Each row was made from one walk, in order. Every step used is in the known rows, and no mark comes twice. Write each row's walk.
In the rows, 128 means zero.
Known rows:
T > Z > A > U > S: [120 117 182 175 103 156  92  95 145 114  90  81  95 114 150 111 179 131
 119 119 125 159]
A > Z > T: [ 78 124 107 108 154 182 132 120 132 178 136 101 171 113  92 130 148 173
 122 123 111 137]
Y > T: [155 116  96 161 113  91 148 145 109 132 156 110 109 138 157 117  92 151
 132 131 150 150]
A > J: [122 141 177  92 114 149 103 123 124  87 161 118 137 124 157 154 161  76
 139 124 110 117]
S > U: [113 117  99 116  97 104 141 104 132 121 152 132 149 140 106 140 146 149
 118 137 127 115]
U > S > Y: [163 100 180  97 143 130 165 124 120  92 116 111  78 125 104 107  98  53
 139 151 116 113]
Z > A: [122 136 144 127 123 139 140  81 125  94 103  93 122 113 139 118 174 168
 124 119 126 174]
S > Y > T > Z: [169 131 138 163 136 114 216 152 118 143 124 136  82 131 164 108  69  76
 125 131 175  79]
Z > A > J > S > Y > T: [139 152 169 180 152 143 134 117 115  97 100 124 115 114 168 126 139  73
 141 123 137 147]
Y > S: [131 138 150  98 129 126 107 120 140 121 133 154 140 138 108 123 124  99
 120 132 120 126]
J > S > Y > T: [153 130 109 179 157 103 132 185 104 146 114 154 117 143 161 121 103 100
 144 138 169 109]
Z > T > Y > S > J: [116 125 195  63 149 145 167 152 140 175 150 143 149 128  99 110  60 145
 128 116 117 140]
S > Y > T > Z > A: [169 136 145 178 141 120 220 137 119 138 108 133  79 125 166 103  75  77
 124 129 174  90]
A > U > S: [135 102 154 115  92 125  46 146 114 140 122  96  95 137  87 109 192 138
 144 135  78 186]
U > A > J > S > Y > T: [133 139  45 121 159 119 128 157 123 116 153 150 126 121 175 166 113 128
 140 120 137  87]
Z > T: [ 91 102 130 121 144 146 160 137 135 179 163 108 146 122 123 113 107 169
 125 117 125 153]
Y > S > U: [124 135 130 116 119 113 121 108 146 128 139 173 150 144  87 128 113  87
 113 139 120 111]
A > U: [120 124 125 110  82 123  53 152 112 163 131 108 119 141 107 120 217 184
 136 120  97 179]
Z > A > U: [119 138 144 140 105 138  91 103 118 130  93  94 113 120 120 109 213 181
 130 114 105 201]
U > S > Y > T > Z: [177  96 177 150 143 121 177 133 121 102 116 110  63 126 129 101  63  37
 137 151 134 110]
J > S > U: [112 120  91 161 124 102  80 149 122 131 128 147 159 146 131 143 155 144
 135 140 144 125]
Z > T > Y > S: [107 123 182  83 145 147 178 148 128 170 138 149 161 124  89 102  65 128
 124 115 119 129]
S > U > A > J: [108 129  48 102 116 111 141 106 140 111 169 148 151 128 124 167 138 145
 121 128 118  88]
J > S > U > A > Z: [100 124  31 150 144 112  81 144 128 137 127 150 169 136 125 159 157 173
 131 135 138 111]
J > S: [118 121 110 142 133 117  65 160 115 123 124 129 149 141 151 139 164 154
 141 133 144 141]

Write each row's walk:
[ 84 123   7  81 164 156 142 120 140 158 151 117 161 107 116 156 140 229
 119 114 115 114] => U > A > Z > T
[121 135  78 107 132 109 127 109 151 129 144 179 151 138  93 139 108 117
 111 134 119 100] => Y > S > U > A
[119 141 168 127 131 144  62 151 119  97 146 133 148 130 168 159 163  68
 149 129 121 120] => A > J > S
[149 120 126 224 106 112 132 130 125 142 120  97  92 127 175 105 114 144
 124 120 155 162] => Y > T > Z > A > U
[150 113 117 197 108 105 143 139 127 131 145 103 101 132 182 116  89 136
 122 127 166 131] => Y > T > Z
[150 120 126 216 114 113 154 118 128 124 125  97  96 124 184 109  94 136
 121 123 165 149] => Y > T > Z > A
[ 98 133   4  64 145 145 121 112 134 125 142 116 155 112 122 167 165 227
 120 118 116 107] => U > A > Z
[167 135 145 184 132 119 198 149 115 155 104 133  74 128 156  98  95  84
 127 126 163 104] => S > Y > T > Z > A > U
[149 125 143 215 117 121 146 121 128 116 130 100  96 121 192 116  95 106
 125 122 159 143] => Y > T > Z > A > J
[147 126 139 234 126 118 127 133 126 119 124 108 103 124 197 119  97 102
 129 124 165 142] => Y > T > Z > A > J > S
[129 155 143  40 120 125 158 124 123 111 110 180 172 131  63 134  97 116
 118 126 113  82] => T > Y > S > U > A > Z
[137 157 168  43 114 120 155 130 123  97 123 187 163 133  82 137  88  84
 124 125 113  78] => T > Y > S > U > A > J
[107 119  23 101 113  97 152 104 139 121 160 142 149 132 113 157 139 190
 115 130 126  99] => S > U > A
[114 126 169 162 110 155 128  83 150  99 102  87 114 112 174 122 164 145
 110 115 150 134] => T > Z > A
[149 105 174  88  98 122  29 152 131 146 136  87  79 142 103 120 184 163
 149 138  75 204] => A > U > S > J
[116 149 165 164 136 147 105  97 125  86 106 121 138 115 153 138 170  94
 136 124 121 151] => Z > A > J > S > U
[ 86 136 136  91 151 176 152 122 131 176 121 140 186 117  58 125 113 137
 119 126 107 113] => A > Z > T > Y > S > U
[119 149 173 155 140 153  98 103 122  84 102 112 132 113 163 136 177 100
 139 121 122 162] => Z > A > J > S
[151 128 118 196 153 109 132 182 112 146 107 150 112 140 172 122 100  93
 139 136 178  99] => J > S > Y > T > Z
[159 155 219   8 116 121 133 143 131 106 126 157 138 141 101 130  93 128
 131 126 116 119] => T > Y > S > J
[179  97 168 134 145 113 179 137 113 102 121 113  67 129 116  99  65  45
 142 154 126 118] => U > S > Y > T
[ 96 126  13  99 123 118 144  97 140 131 150 139 162 126  96 162 150 191
 113 132 119  94] => S > U > A > Z
[152 141 178  58 136 123  81 129 162 129 156 140 117 146 130 140 112 137
 127 135 115 148] => Y > S > J
[140 124 180 126 118 138  75 103 130 119  97  78  84 121 117 109 192 167
 139 127  88 218] => Z > A > U > S > J
[ 91 125  34  90 129 126 169 109 137 148 147 148 173 122  82 153 119 188
 114 126 118  90] => S > U > A > Z > T > Y
[ 89 137 143  82 156 182 146 127 128 172 119 131 181 114  68 123 118 143
 121 122 107 120] => A > Z > T > Y > S
[112 136 188 183 121 165  99  97 147  91 103 100 121 111 191 135 165  97
 121 116 147 125] => T > Z > A > J > S
[ 89 118  33 160 155 120  95 150 131 160 134 151 173 133 121 152 138 177
 130 133 138 115] => J > S > U > A > Z > T
[121 142  96 108 133 117 119 109 152 120 149 183 152 135 100 146 109  87
 116 133 113  93] => Y > S > U > A > J
[160 108 153 140 108 115  94 164 105 158 114 113  74 139  93  97 150  99
 146 139  97 164] => A > U > S > Y > T
[139 150 186  49 103 114 158 129 118 105 114 178 162 139  71 121  93  93
 122 129 119  93] => T > Y > S > U
